Each row was made from one walk, in order. Every step used is in the known rows, and no mark comes twice. Write each row's walk.
Known rows
duvu-pulod-felu-lako-bonoz: .05, -.13, .65, .23, .34, .40, -.26, .06, -.01, .69, -.27, .56, .16, -.03, .15, .23, .12, .24, -.02
fada-bonoz: .71, -.01, .40, .19, -.18, .19, -.44, .35, -.19, .14, -.55, .11, .33, .84, .44, -.08, .17, -.08, .20
fada-bonoz-lako-zosez-pulod: .32, -.03, .26, -.10, .29, -.12, -.40, .53, .22, .41, .05, -.20, .27, .35, .05, -.35, .55, .50, .55
duvu-bonoz-lako-zosez-pulod-felu: .33, .33, .38, .05, .54, -.59, -.13, .14, .40, .30, .00, .27, -.50, -.16, .00, -.14, .58, .57, .59
duvu-pulod: .12, -.41, -.12, .49, -.28, .25, -.12, .16, .08, .09, -.59, .68, .15, .37, .10, .03, .08, .02, .04
duvu-pulod-zosez: -.06, -.50, .04, .47, -.04, .12, .34, .19, .07, .02, -.36, .51, .17, .08, .28, -.08, .43, -.04, -.08
duvu-bonoz-fada: .61, .05, -.13, .40, .07, -.28, -.35, -.34, -.06, -.29, -.42, .09, -.11, .76, .38, .54, .17, .20, .79
bonoz-lako-zosez-pulod-duvu: -.28, -.06, -.01, -.33, .28, -.29, -.13, .18, .34, .06, -.06, .05, -.01, .02, -.26, -.09, .59, .45, .28
lako-zosez-pulod: -.03, .25, -.15, .16, -.07, -.02, -.03, .62, .31, .08, .02, .33, .14, .25, .18, -.02, .45, -.12, .18
duvu-pulod-felu-lako-zosez: -.17, -.14, .44, .33, .50, -.35, -.15, .21, .27, .75, -.05, .46, -.23, -.36, .18, .16, .57, .17, -.08
lako-zosez-pulod-felu: .17, .39, .26, .13, .23, -.15, .24, .72, .51, .10, -.02, .48, -.23, -.13, .39, .02, .43, -.12, .25
felu-pulod-duvu-bonoz-fada: .17, -.21, -.35, -.39, .12, -.33, -.14, -.64, -.12, -.55, -.33, -.02, .07, .26, .08, .88, -.14, .14, .80
zosez-pulod-duvu-bonoz-fada: .11, -.13, -.41, -.50, .18, -.24, .09, -.33, -.08, -.54, -.17, -.21, .02, .35, .05, .77, .11, .29, .76
zosez-pulod-duvu: -.12, .04, -.11, -.41, -.16, .19, .11, .30, .15, -.18, -.32, .38, .24, .22, .02, .19, .14, -.04, -.01
pulod-felu-lako-bonoz-fada: .38, .33, .65, .26, .60, .19, -.37, .03, .17, .40, -.08, .22, .05, .29, .59, .59, .18, .30, .60
pulod-felu-lako: .23, .56, .72, .36, .27, -.08, -.34, .37, .42, .78, -.26, .78, -.15, .05, .43, .04, .34, .13, -.16
felu-lako-zosez: -.15, .39, .27, .39, .18, -.28, -.65, .28, .17, .72, .00, .33, .07, .35, .18, .04, .69, .04, -.15
lako-bonoz: .46, .15, .34, .41, -.23, .57, -.45, .17, -.24, .02, -.55, .44, .34, .86, .30, .07, .09, -.14, .17

Write each row's walk
.34, -.29, .30, .48, .01, .10, .18, .28, .28, .12, -.63, .82, -.21, -.05, .30, .05, .09, .03, .11	duvu-pulod-felu
.71, -.07, .58, .26, .08, .05, -.72, .21, .10, .44, -.51, .12, .21, .75, .18, -.39, .31, .47, .42	fada-bonoz-lako
.09, .51, .69, .38, .47, -.45, -.35, .36, .34, .75, -.03, .46, -.31, -.07, .38, .05, .66, .04, -.08	pulod-felu-lako-zosez
-.45, .22, -.05, -.66, .40, -.58, -.35, -.19, -.20, .37, .22, -.22, .05, -.03, -.29, .43, .65, .23, -.04	felu-lako-zosez-pulod-duvu-bonoz
-.06, .68, .47, .00, .25, .11, -.06, .70, .66, .77, .11, .75, .07, -.22, .31, .05, .26, .19, -.12	zosez-pulod-felu-lako
-.29, -.02, -.16, -.40, .07, -.15, .13, .31, .06, -.21, -.10, .06, .08, .13, -.02, .21, .47, -.11, .09	lako-zosez-pulod-duvu
-.03, -.19, -.45, -.50, .43, -.62, .10, -.34, -.17, -.57, .05, -.52, -.15, .24, .00, .80, .45, .22, .83	lako-zosez-pulod-duvu-bonoz-fada
.14, .44, .41, -.08, .61, .39, -.04, .33, .41, .39, .26, .20, .26, .04, .47, .60, .09, .39, .67	zosez-pulod-felu-lako-bonoz-fada
.05, .01, -.01, -.47, .13, -.25, -.30, -.28, .06, .03, -.32, .16, -.05, .21, -.39, .05, .29, .68, .34	zosez-pulod-duvu-bonoz-lako
.18, .37, .42, .21, .46, -.28, -.01, .58, .76, .37, -.01, .49, -.35, -.22, .13, -.31, .58, .43, .45	bonoz-lako-zosez-pulod-felu
-.08, -.04, -.20, -.54, .14, -.48, -.02, -.14, -.28, -.27, -.14, -.19, -.10, .18, -.18, .38, .50, .01, .21	lako-zosez-pulod-duvu-bonoz
.12, .23, -.04, .09, .25, -.43, -.43, .03, .23, .30, .04, .13, -.11, .22, -.21, -.18, .59, .54, .51	duvu-bonoz-lako-zosez-pulod
-.65, .22, .01, -.52, .32, -.26, -.18, .28, .16, .44, .26, .02, .19, -.08, -.14, .28, .63, .12, -.16	felu-lako-zosez-pulod-duvu
-.03, .19, .08, .27, -.13, .12, .20, .36, .34, .05, -.13, .68, .35, .01, .41, -.03, .21, -.26, .00	felu-pulod-zosez
